In the rows, 128 means zero.
Known rows, with every step that occurs
P/M/U/G/Z: [107 134 133 122 118 142 132 139 145 138 137 125 154 147 147 131 187  65
 154 138 124 145 112]
U/G: [120 131 131 105 146 141 129 149 134 142 119 128 120 153 139 145 156 135
 142 159 126 133 125]
J/Z/M: [139 137 158 108 138 116 133 140 120 136 115 147 133 141 132 138  98 205
 121 106 145 133 113]
M/Z: [140 127 154  98 138  92 134 148 134 140 122 140 129 146 142 125 175 135
 130 118 118 127 107]
U/J/Z/M/P: [182 138 158 101 160  92 127 141 132 128 110 145 138 134 121 122 126 163
 139 102 148 126 108]
M/U/G: [ 98 138 133 122 137 159 130 147 136 140 108 125 123 150 143 148 224  81
 141 157 124 141 114]
J/Z/M/P/G: [153 137 157  85 113  71 135 137 128 138 123 148 155 125 126 124 136 177
 107 117 169 134 104]
U/J/P: [192 137 131 124 144 144 124 150 138 130 129 110 127 140 126 129 141 154
 162 109 109 130 127]
J/P/G/Z/M: [156 133 144 116  68 132 128 134 128 139 127 119 173 131 122 119 139 219
 141 101 144 139 119]
Z/M/P: [132 134 140  95 109  91 129 135 127 129 105 146 128 144 128 142 110 174
 107  95 129 124 119]
M/U/J/P/G: [189 141 137 133 114 154 128 146 140 138 126 103 150 128 133 127 231 103
 167 128 123 148 116]
F/P/M/U: [130 148 121 116 104 107 135 128 137 127 135 114 128 140 147 162 117  69
 136 108  90 137 116]
P/G: [151 128 134 101 103 136 137 143 129 150 131 133 143 144 134 141 154 155
 126 129 139 141 121]
G/P: [139 135 130 121 114 173 131 142 138 138 131 143 126 156 130 136 116 147
  95 112 102 120 120]
U/G/Z: [113 128 135 107 130 164 129 147 140 141 122 131 143 155 137 126 166 137
 147 137 139 130 113]
F/P: [140 144 124 101 117 128 132 136 129 131 120 122 117 146 139 157 102 141
 129 109 108 122 118]
P/G/Z/M/U: [120 132 150 123  71 164 134 130 122 147 106 135 174 141 133 129 202 154
 134 104 150 148 105]
G/Z: [131 130 140 110 112 167 133 143 134 139 124 138 143 157 134 126 138 160
 125  86 135 128 110]
U/J: [178 129 138 116 154 154 129 148 131 140 121 129 125 152 131 138 142 138
 160 114 120 133 124]
F/P/M/U/J/Z: [183 155 142 120 155 110 134 134 142 126 139 117 138 128 145 141 130  57
 171 118 113 136 106]
M/P/G: [149 131 132  84  98  99 135 143 137 139 129 135 142 139 133 134 171 125
 107 117 143 132 112]

Rows
[144 130 140  90  90  81 132 134 125 139 114 141 150 134 124 138 140 175
 110 118 147 134 117]
Z/M/P/G
[128 129 146 114 101 150 130 134 123 137 107 142 151 153 128 131 109 206
 132  82 136 131 114]
G/Z/M
[210 132 147 111 154  49 125 146 150 129 154 110 143 127 135 109 137 117
 182 120  93 132 121]
U/J/P/M/Z
[152 126 150  95 131  50 137 141 140 139 149 139 136 142 143 126 120 114
 141 120 106 132 115]
P/M/Z
[136 140 144 132  60 150 129 132 129 136 114 115 175 128 129 121 202 170
 139  99 141 147 109]
J/P/G/Z/M/U
[127 142 122 128 123 104 127 144 149 129 146 103 133 133 145 143 167  74
 154 153 101 145 127]
J/P/M/U/G
[180 141 152 127 161 125 136 144 140 134 141 132 142 137 142 130 159  67
 160 116 125 146 110]
P/M/U/J/Z
[ 94 139 140 140 115 175 124 134 132 138 101 139 136 147 130 144 182 125
 120 160 106 132 120]
Z/M/U/G/P
[ 99 140 131 136 126 190 127 144 144 138 118 132 129 150 136 140 213  77
 115 158 104 130 115]
M/U/G/P
[128 136 132 122 111 120 137 138 136 136 137 131 132 147 146 150 142  80
 127 107 106 145 120]
P/M/U
[109 147 124 116 113 125 131 129 147 129 134 110 151 140 148 142 159  52
 164 140 108 135 110]
F/P/M/U/G/Z
[146 140 129  96  84 144 135 132 134 140 131 121 161 139 135 134 143 144
 138 109 135 129 106]
F/P/G/Z
[137 127 143 108 144  79 129 140 155 140 155 138 140 141 140 117 147  89
 136 174  91 123 118]
U/G/P/M/Z
[153 128 146 110 126  80 133 137 150 137 161 145 141 143 138 119 115 109
 114 124  87 123 116]
G/P/M/Z
[181 134 161 118 166 130 128 141 121 138 111 144 137 139 126 128 116 191
 161 114 143 136 115]
U/J/Z/M
[161 133 131 110  78 149 131 144 140 139 143 114 167 135 129 115 166 171
 134 103 141 136 113]
J/P/G/Z
[ 96 136 143 125 124 143 127 137 123 140  90 132 130 145 137 152 191 130
 149 153 127 143 120]
Z/M/U/G
[151 132 126 120 112 131 133 137 143 137 160 141 136 151 132 139  69 127
 104 114  87 128 132]
G/P/M
[183 139 140 136  98 179 127 144 143 137 124 104 173 131 129 110 252 106
 171 108 135 145 105]
M/U/J/P/G/Z
[154 138 139  89 128  37 135 130 141 130 147 123 134 135 146 138  99 103
 147 119  92 124 113]
F/P/M/Z
[163 137 121 113 112  89 130 142 141 129 158 113 131 137 137 140  71 147
 132 104  99 135 135]
J/P/M
[190 136 154 112 172 146 132 151 135 138 126 137 131 143 132 125 151 143
 155 116 142 132 109]
U/J/Z
[179 145 148 141 153 153 133 140 150 132 152 139 146 138 136 120 154  63
 135 119 106 135 109]
G/P/M/U/J/Z
[142 138 137 102  73 130 132 122 121 141 112 124 170 134 128 137 115 193
 144 106 139 130 113]
F/P/G/Z/M
[133 131 124 118 132 129 128 140 149 139 157 135 134 148 135 137  95 106
 125 166  94 128 135]
U/G/P/M
